Each row comes from the steps of one walk. Every step used is in the known rows, and no mark comes twice. Write the walk behind each row, first mark first.
Known rows
totor, livog: [ 0.622 -2.052  1.245 -0.226 -0.097  0.095 -2.526  0.354  0.866  1.817
  2.223  0.332  1.881  1.712 -2.684  2.318  0.057  1.107]
lupon, zelo, vafe, totor, tovapi: [ 0.027 -3.376  1.836  0.086  0.708 -0.092  0.642 -1.787 -0.589  2.399
  3.809  0.812 -0.215  0.918 -1.998  0.116 -0.151  1.842]
totor, livog, vafe: [ 1.386 -1.995  1.162 -1.553  0.228  0.550 -1.392 -0.954  0.186  1.269
  3.753  0.792  4.639 -0.535 -2.627  1.732  0.273  2.322]
vafe, totor: [ 0.129 -1.477  1.126  1.114 -0.138  0.513 -0.969 -1.581  0.770  3.897
  0.951 -0.255  0.511  1.161 -2.104 -0.720 -0.198  0.531]
zelo, vafe, tovapi, totor, lupon: [ 0.154 -4.155  1.596 -2.724 -1.494 -0.172 -1.342 -1.769 -1.824  0.395
  0.382 -0.731 -0.495  1.429  1.300 -1.068 -0.628  0.443]
gura, zelo, vafe: [ 1.869 -1.799  0.896  1.382 -0.866  0.251  0.325 -2.453 -1.630  0.201
  2.299 -1.915  0.643 -2.312 -2.884  0.959  0.221  0.495]
totor, livog, vafe, zelo: [ 0.944 -2.294  1.167 -3.255  1.421  1.040 -0.649 -1.015  0.375  2.238
  7.183 -0.702  4.146 -0.192 -2.768  1.854 -0.318  3.331]
dedasiz, zelo, vafe, totor, tovapi: [-0.243 -3.732  1.671 -0.598  0.825  0.937  1.085 -2.207  0.167  6.038
  1.971  1.912  0.762  0.983 -3.395 -1.383  0.289  2.136]
tovapi, livog, vafe, zelo: [ 1.450 -0.212  0.607 -2.377 -0.331  1.026 -0.115 -2.216  0.484  2.396
  6.657 -2.289  4.280 -0.405 -1.289  0.318 -0.578  2.078]
zelo, vafe: [ 1.674 -2.344  0.951  0.551 -0.190  0.482 -0.952 -2.451 -1.560 -0.210
  0.597  0.215  1.001 -1.719 -2.804 -0.793  0.208  2.014]
vafe, totor, lupon: [-0.522 -1.650  1.605 -0.102  0.097  0.058 -1.472 -1.410  0.219  3.874
  0.899 -0.152  0.048  2.034  0.270  0.361 -0.731  0.303]
livog, vafe, totor: [ 0.858 -1.410  0.969 -0.336  0.103  0.859  0.180 -2.946  0.041  3.227
  2.651  0.138  3.388 -1.068 -2.058 -1.247 -0.028  1.775]
livog, vafe, tovapi, totor, lupon, zelo: [ 0.302 -2.979  0.448 -4.615 -0.478  0.726  0.667 -1.469 -2.227 -2.792
  6.675 -0.156  1.085  0.937  3.163  1.010 -1.153  1.255]
livog, vafe, tovapi: [ 1.298 -0.137  1.099 -1.214  0.895  1.140  0.106 -1.803 -0.240 -0.715
  2.349 -2.665  1.431 -1.291 -0.080 -1.895  0.063  1.800]
totor, tovapi, livog: [ 0.608  0.000  1.306 -0.091 -0.796 -0.261 -1.480  0.339  1.789  3.794
  1.513 -1.142  1.447  2.366  0.441  1.203  0.224 -0.064]
lupon, zelo, vafe: [ 1.649 -2.675  0.478  0.247 -0.011  0.574  0.159 -2.192 -2.489 -3.182
  4.361  0.714  0.288 -1.470 -2.596  0.733 -0.297  2.340]
dedasiz, zelo, vafe, totor, tovapi, livog: [-0.149 -2.804  2.044 -0.345 -1.188  0.157  0.493 -2.078  1.402  7.611
  2.506  0.430  2.280  2.630 -3.293 -0.745  0.012  0.743]
tovapi, totor, vafe: [ 0.321 -2.994 -0.772  0.607 -1.726  0.211 -1.112 -1.439 -1.640  1.531
  3.248  1.392  3.377 -0.063 -3.584 -0.579  0.274  0.439]

Which walk is each row?
[ 0.248 -0.741  1.852 -0.982 -1.630 -0.291 -0.875 -2.538  0.618  5.055
  3.140 -0.997  4.402  1.325  0.319  0.395 -0.742  0.209]  tovapi, livog, vafe, totor, lupon
[ 1.333 -0.024  1.208 -1.523 -0.608  0.108 -0.204 -1.068  1.094  3.366
  3.351 -0.824  4.145 -0.026  0.431  0.596  0.418  1.184]  totor, tovapi, livog, vafe
[ 0.332 -4.845  2.085 -2.133 -1.869 -0.542 -2.257 -0.589 -0.109  1.883
  1.240 -0.330  1.004  2.737 -2.415 -0.130 -0.085  0.504]  zelo, vafe, tovapi, totor, livog
[ 0.326 -3.389  2.594  1.310 -1.340 -0.706 -0.836 -1.746  0.567  5.246
  2.702 -1.629  2.109  1.218 -5.179  2.165  0.044 -0.226]  gura, zelo, vafe, totor, livog
[ 0.233 -2.316  2.309  1.166 -0.091 -0.326  0.861 -2.086  0.220  5.702
  1.652 -1.572  0.315 -0.009 -2.392  0.368  0.457 -0.024]  gura, zelo, vafe, totor, tovapi
[ 0.371 -3.877  1.078  0.185 -0.045  1.231  0.696 -3.237 -0.817  4.023
  2.229  1.621  1.317  0.077 -4.825 -1.536 -0.095  2.040]  dedasiz, zelo, vafe, totor
[ 0.712 -5.238  0.237 -2.715 -1.580 -0.018 -0.419 -1.963 -3.595 -2.165
  5.001  2.670  0.513  0.426  0.362  1.993 -0.924  1.465]  tovapi, totor, lupon, zelo, vafe
[ 0.178 -1.403  1.548 -1.137  1.094  0.605  0.516 -1.944  0.944  5.141
  2.448  0.491  2.592 -0.308 -0.640 -0.849  0.410  1.883]  livog, vafe, totor, tovapi
[ 0.888 -0.355  1.325  0.083 -1.832  0.075 -0.448 -2.721  1.236  5.020
  3.148 -1.215  4.799  0.608 -1.804 -0.655 -0.256  0.339]  tovapi, livog, vafe, totor
[ 1.176 -1.669  1.814  0.338  0.136  0.423 -0.770 -1.957 -0.767 -0.405
 -0.136 -2.720 -0.740 -0.340 -1.671 -2.348  0.023  1.271]  zelo, vafe, tovapi
[ 0.126 -4.428  2.089  0.256 -0.458 -0.515 -0.992 -1.466 -0.377  2.077
  5.070  0.846  1.600  2.020 -4.661  1.980 -0.581  1.645]  lupon, zelo, vafe, totor, livog
[ 0.515 -1.366  2.269 -0.980 -1.411 -0.680 -0.803 -1.297 -1.086 -1.733
  4.380 -3.668 -0.133  2.431  1.235  0.916 -1.361  0.247]  totor, lupon, zelo, vafe, tovapi, livog
[ 0.079 -5.851  1.386 -3.276 -1.400  0.537 -0.683 -0.848 -0.317  2.452
  3.269  1.087  1.343  3.270 -3.623  0.023 -0.201  1.343]  dedasiz, zelo, vafe, tovapi, totor, livog
[ 0.157 -1.117  0.001  0.699  1.280  0.950 -0.339 -1.509 -0.937  1.526
  5.980 -1.928  2.183 -0.644 -4.280 -0.801 -0.217  2.158]  totor, vafe, zelo
[-0.386 -3.046  0.505 -3.341 -0.681  0.269 -0.374 -0.178 -1.489 -2.182
  4.953 -0.680 -1.677  3.190  3.199  1.629 -1.363  0.027]  vafe, tovapi, totor, lupon, zelo
[ 0.152  0.877  1.273  2.423 -1.538 -0.396 -1.350 -0.788  0.863  1.868
  2.655 -5.129  2.318  2.030 -2.733 -1.728 -0.095 -0.771]  totor, vafe, tovapi, livog
[ 0.150 -2.037  1.024 -1.808  0.594  0.662  0.867 -2.517 -1.431  0.425
  6.533  0.621  2.170 -0.128  0.504  1.485 -1.038  1.969]  livog, vafe, totor, lupon, zelo
[ 0.332 -5.387  1.509 -2.588 -1.542 -0.417 -1.121 -0.440 -1.166 -1.155
  5.033  0.116  0.623  3.214 -2.263  1.572 -0.572  0.916]  lupon, zelo, vafe, tovapi, totor, livog
[ 1.025 -4.151  0.439 -3.232 -1.635  0.363 -1.436 -0.963 -0.320  2.124
  4.445  2.775  5.091  0.543 -1.932  1.901  0.164  1.655]  tovapi, totor, livog, vafe
[ 0.831 -3.820  1.077 -1.501 -1.547  0.181 -0.878 -1.925 -1.175  0.321
  0.364 -0.709 -0.090  0.734 -1.086 -2.189 -0.134  0.661]  zelo, vafe, tovapi, totor
[ 0.861 -0.088  1.220 -3.335  0.694  0.667  0.401 -1.163  1.357  4.260
  6.298 -2.039  3.743  0.367  0.342  0.678 -0.162  2.086]  totor, tovapi, livog, vafe, zelo
[ 0.646 -3.033  1.710  1.251 -0.519  0.153 -0.765 -3.024 -0.511  3.482
  0.215  0.034  1.096 -0.346 -3.654 -1.707 -0.008  1.316]  zelo, vafe, totor
[ 0.831 -4.240  0.636 -2.057 -1.365  0.238  0.249 -1.723 -2.304 -2.541
  4.260 -0.216 -0.693  0.974 -0.709 -0.513 -0.684  0.896]  lupon, zelo, vafe, tovapi, totor
[-0.391 -2.617  1.968  0.175 -0.313 -0.289 -2.354 -0.234  1.871  5.435
  1.784  0.228  1.878  3.090 -3.504  1.265 -0.189  0.413]  vafe, totor, livog
